Each row comes from the steps of one path. Every step used is in the known rows, and no mark comes twice. Write the path behind each row, first mark first.
Known rows:
lotem, suzor, fevuz, daba, sada, votek: [-.07 .00 .31 .04 -.25 -.11 -.01 .36 -.30 .05 .00 .05 .03 -.13 .05 .08 -.15 -.21 -.28 -.13 .04]
lotem, votek: [.10 -.01 .02 -.02 -.15 .03 .01 .20 -.02 .42 -.06 .02 -.07 -.37 -.02 -.04 -.02 .09 -.08 .02 .10]
sada, fevuz, daba: [-.20 .04 .53 -.17 -.01 .02 -.06 .20 -.02 -.06 .07 -.04 .16 -.06 .15 -.03 -.15 .07 .09 -.30 -.04]
lotem, daba, votek, fevuz, sada, suzor: [.02 -.15 -.08 -.08 -.03 -.32 .04 .00 .27 .02 -.22 .11 .08 -.13 -.04 .04 -.09 -.14 .04 -.12 .41]
daba, suzor: [.02 -.28 .10 -.21 -.01 .44 .05 .24 .01 .40 -.21 -.02 .00 -.40 -.10 -.03 -.10 .18 .11 .09 .16]
suzor, fevuz, sada, votek: [-.03 -.05 .00 .28 -.32 -.05 -.07 .35 .01 -.09 .12 .04 -.14 -.22 .08 -.03 -.19 -.22 -.03 -.01 -.02]
suzor, fevuz, sada, daba: [.27 .20 -.02 .01 -.01 .04 -.07 .13 .06 .13 -.07 -.10 .05 .01 .14 -.32 -.17 -.05 .00 -.23 .01]
daba, sada, votek, lotem: [-.25 -.01 .21 -.02 -.17 .16 .08 -.09 -.18 .16 .07 -.02 -.13 -.29 .00 .05 .04 -.27 -.17 .11 .01]
suzor, fevuz, sada, daba, votek, lotem: [-.07 .12 -.04 -.10 .06 .36 -.03 -.30 -.07 .29 -.05 -.10 .05 .00 .01 -.04 .04 -.15 -.06 -.10 -.06]
lotem, votek, fevuz, sada: [.12 .08 -.13 .14 -.04 .14 -.07 .05 .16 -.09 -.14 .24 .15 -.20 .01 -.03 .02 .01 .13 .07 .17]
suzor, fevuz: [.02 .04 .09 .18 -.04 .39 -.21 .09 .18 -.05 -.05 -.19 -.49 -.27 -.13 -.18 -.12 .09 -.01 -.23 .03]
lotem, votek, fevuz: [.09 .04 -.04 .07 .07 .04 -.04 -.04 .18 -.01 -.07 .23 -.05 -.39 -.08 .07 .33 .11 .00 .19 .18]
votek, lotem, daba: [-.09 .16 .20 -.13 -.10 -.17 .01 -.16 -.07 .43 -.24 -.08 .08 -.21 -.09 -.28 .01 -.08 .06 .10 .00]
votek, fevuz: [-.05 -.02 .07 .07 .23 .18 -.08 -.08 .33 -.19 -.12 .17 -.07 -.31 -.03 .04 .31 .15 .09 .10 .18]
fevuz, sada, votek, lotem: [-.30 -.05 .05 .01 -.22 .12 .08 -.07 -.10 .05 .05 -.03 -.11 -.27 .07 .03 .01 -.24 -.03 .06 -.05]
fevuz, sada, votek: [-.09 -.11 .04 .17 -.25 -.13 .02 .38 .02 .02 .08 .10 .05 -.21 .18 .02 -.15 -.19 -.01 .05 .02]
daba, sada: [.09 .06 .35 .00 .06 .36 -.06 .15 -.01 .27 -.13 .05 .10 -.15 -.03 -.11 -.19 .00 -.12 -.03 .25]
daba, votek, lotem, suzor: [-.38 -.02 .03 -.32 .14 .15 .22 -.19 -.19 .22 -.36 -.14 -.25 -.12 .00 .19 .13 .13 -.10 -.23 .02]
sada, votek, lotem, suzor, fevuz: [-.22 .06 .02 .04 -.13 .17 .01 -.05 -.13 -.13 -.14 -.24 -.70 -.29 -.14 .00 .00 .00 -.14 -.26 -.06]
votek, fevuz, daba, sada, lotem: [.06 -.12 .12 -.06 .19 .09 -.17 .02 -.12 .02 .00 .01 .23 .08 -.13 -.21 -.05 -.08 -.27 -.25 .19]
lotem, suzor, fevuz: [-.11 .06 .04 .04 -.01 .24 -.05 .06 .01 -.10 -.24 -.24 -.65 -.24 -.13 -.07 -.08 .17 -.07 -.35 .02]

Which path is each row?
[-.18 -.10 .10 -.27 .15 -.07 .11 .07 -.30 .08 -.30 -.14 -.11 .03 -.06 -.05 -.07 .10 -.28 -.44 .13]
fevuz, daba, sada, lotem, suzor
[-.01 -.25 .17 -.24 -.07 .25 -.02 .26 -.12 .16 -.20 .14 .30 -.30 -.06 .10 .03 .10 .03 .04 .11]
sada, votek, fevuz, daba, suzor
[-.29 -.02 .15 -.24 .09 .40 -.05 -.24 -.10 .32 -.13 -.07 .21 -.01 .02 .10 .07 -.04 -.05 -.17 -.03]
fevuz, daba, votek, lotem
[.13 .23 -.05 -.09 -.02 .01 .04 -.02 -.08 .10 -.15 -.15 -.07 .01 .11 -.25 -.11 -.07 -.05 -.26 -.03]
votek, lotem, suzor, fevuz, sada, daba
[.01 .00 .13 .18 .04 -.02 -.04 .07 .12 -.19 .05 .30 .03 -.32 -.02 .13 .26 -.11 -.09 .26 .18]
daba, sada, votek, fevuz
[-.08 -.25 .00 -.11 -.10 -.15 .08 .15 .27 .02 -.19 -.06 -.15 -.21 .04 .00 -.26 -.07 .03 -.28 .40]
fevuz, sada, suzor
[-.25 .03 .25 -.15 -.16 .09 -.10 .11 -.25 -.09 -.22 -.17 -.12 -.07 .01 .03 -.10 .02 -.16 -.49 -.09]
sada, votek, lotem, suzor, fevuz, daba
[.22 -.01 .01 -.01 -.08 .39 -.11 .15 .00 .18 -.08 -.18 -.31 -.29 -.17 -.22 -.13 .06 -.02 -.11 .03]
sada, daba, suzor, fevuz
[.00 -.20 -.16 .04 .10 .07 -.11 .08 .06 .01 .02 -.09 .02 .03 -.03 -.29 -.17 -.05 -.06 -.25 .11]
fevuz, sada, lotem
[.08 .01 .06 -.06 .02 -.39 -.08 .04 -.04 .39 -.12 -.09 .16 -.06 -.14 -.44 -.07 -.06 -.04 -.03 .07]
sada, lotem, daba
[-.41 -.02 .09 -.31 .06 .11 .24 -.16 -.16 .10 -.37 -.19 -.42 -.25 .00 .11 .10 .15 -.08 -.24 .03]
votek, lotem, suzor
[-.02 .02 .21 -.14 .01 .03 -.15 .09 -.01 .00 -.20 .15 .33 -.14 .03 .06 .13 .12 -.05 -.19 .09]
lotem, votek, fevuz, daba
[-.43 .04 .18 -.36 .11 .05 .22 -.18 -.27 .10 -.24 -.13 -.18 -.06 .03 .21 .09 .08 -.07 -.29 -.05]
sada, fevuz, daba, votek, lotem, suzor
[-.26 -.01 .02 .08 -.26 .17 .02 -.09 -.10 -.03 .07 -.07 -.25 -.27 .01 .00 -.01 -.26 -.05 .01 -.08]
suzor, fevuz, sada, votek, lotem
[-.03 .17 .40 -.13 -.05 .37 -.11 .03 -.30 .09 -.26 -.05 .06 -.01 -.10 -.06 -.22 -.04 -.24 -.34 .13]
votek, lotem, suzor, fevuz, daba, sada
[.02 -.18 -.21 .09 .18 .05 -.13 -.03 .13 -.16 .02 .03 .04 .01 -.08 -.23 .00 -.05 -.04 -.15 .14]
votek, fevuz, sada, lotem
[.11 -.04 -.15 .08 .13 -.05 -.07 -.09 .12 -.05 .02 .19 -.05 -.31 -.14 -.02 .34 .04 -.09 .13 .18]
sada, lotem, votek, fevuz
